Each row comes from the steps of one path. Every step used is in the known rows, and no mark comes twice. Write the path behind each row, first mark first.
In the rows, zero is written as 100.
Known rows:
q-l-u-c-x-s-g: [83,103,116,105,84,69,135,91,91,80,106,106,77,93,111,76,117,85]
c-x-s-g-u: [98,89,94,124,91,122,129,76,86,91,126,108,119,89,115,81,104,72]
g-c-x-s-q-l-u: [137,85,110,115,132,97,124,70,60,78,112,108,87,104,147,24,97,97]
g-u-c-x-s: [70,69,84,164,70,99,155,131,114,81,92,106,88,91,100,74,114,98]
u-c-x-s-q-l: [98,112,80,151,88,77,155,80,76,85,64,104,54,77,129,70,112,119]
x-s: [102,130,112,126,115,97,96,73,138,106,86,88,97,106,106,73,103,57]
u-c-q-l: [83,109,106,115,114,88,130,120,123,102,89,99,37,89,85,58,80,121]
q-c-x-s-g-u: [95,95,108,144,96,136,158,102,81,120,128,103,123,83,121,70,97,107]
g-c: [108,113,107,112,135,112,101,120,117,147,128,89,86,145,91,65,89,78]
d-u-c: [66,91,95,108,110,62,153,147,124,113,124,116,59,152,81,117,105,115]
l-u: [105,131,135,76,129,78,100,101,126,124,136,87,61,146,99,72,92,79]
g-u-c: [60,106,94,133,105,105,144,142,134,126,123,104,57,128,70,71,108,108]
s-q-l-u-c-x: [99,113,101,101,102,60,157,107,64,106,114,103,18,118,125,69,102,142]
x-s-g: [94,140,113,108,115,100,97,52,120,124,112,90,109,103,105,87,98,45]
x-s-g-c: [96,112,110,118,128,118,94,69,113,138,129,89,129,118,104,64,95,46]
l-u-c-x-s-g: [65,90,120,108,68,61,138,98,97,105,124,89,85,112,120,95,108,76]
d-u-c-x-s: [75,54,89,137,73,57,163,135,103,69,93,116,91,113,113,119,114,101]
c-q-l-u: [121,111,137,68,145,89,103,93,112,78,123,102,51,100,105,34,72,104]
q-l-u-c: [81,133,122,93,122,71,122,126,128,106,112,106,33,131,77,60,114,105]
g-u-c-l: [59,106,83,150,111,97,117,151,128,109,108,89,87,117,81,90,125,109]
c-x: [119,114,100,108,92,87,116,118,90,123,102,87,67,120,113,106,93,94]

Write each row's path:
[121,111,92,132,97,85,134,57,76,104,88,87,81,94,154,83,90,94] => c-x-s-q
[98,139,140,109,138,85,101,138,112,132,120,66,94,128,117,80,107,115] => q-c-l-u
[120,76,98,144,97,107,112,108,96,104,98,90,120,108,121,66,97,68] => g-c-x-s
[101,134,125,93,133,69,72,112,118,110,122,74,92,135,111,92,111,80] => c-l-u
[116,119,113,126,94,101,145,143,83,148,105,83,70,114,119,94,86,129] => q-c-x
[137,93,84,141,126,113,125,68,59,90,88,108,95,89,139,40,98,100] => g-c-x-s-q-l
[99,79,119,115,127,118,103,67,109,120,135,86,126,91,118,44,62,62] => x-s-g-c-q
[106,112,101,114,84,93,112,65,88,112,106,89,111,92,125,103,97,61] => c-x-s-g
[103,119,118,131,89,108,142,92,80,137,106,83,113,89,131,93,93,95] => q-c-x-s-g
[50,105,98,138,96,113,139,89,131,113,124,104,99,102,83,70,114,74] => x-s-g-u-c
[65,134,91,140,105,67,100,140,126,130,88,72,79,124,92,114,121,99] => u-c-l
[91,86,72,160,95,107,169,90,76,69,84,123,64,72,118,45,117,128] => g-u-c-x-s-q-l
[125,159,95,99,149,100,115,61,87,124,100,105,42,114,110,61,93,112] => s-q-l
[112,81,139,86,150,110,97,62,103,81,141,104,113,89,114,9,75,66] => x-s-g-c-q-l-u
[90,95,115,126,84,66,134,113,108,61,78,107,66,94,108,65,121,93] => q-l-u-c-x-s
[100,150,117,138,131,99,103,136,110,147,97,68,100,117,111,99,105,116] => q-c-l
[97,114,126,86,147,92,72,106,90,140,166,75,123,149,110,82,103,68] => s-g-c-l-u
[65,58,104,103,109,63,161,144,119,95,129,107,57,122,95,97,74,129] => d-u-c-q
[100,138,135,137,142,83,118,78,95,116,106,65,109,102,157,59,102,115] => x-s-q-c-l-u
[91,126,101,94,126,127,117,87,107,135,158,106,87,126,84,76,96,83] => s-g-u
[82,90,109,128,80,53,158,90,83,100,107,82,54,109,146,72,99,111] => l-u-c-x-s-q
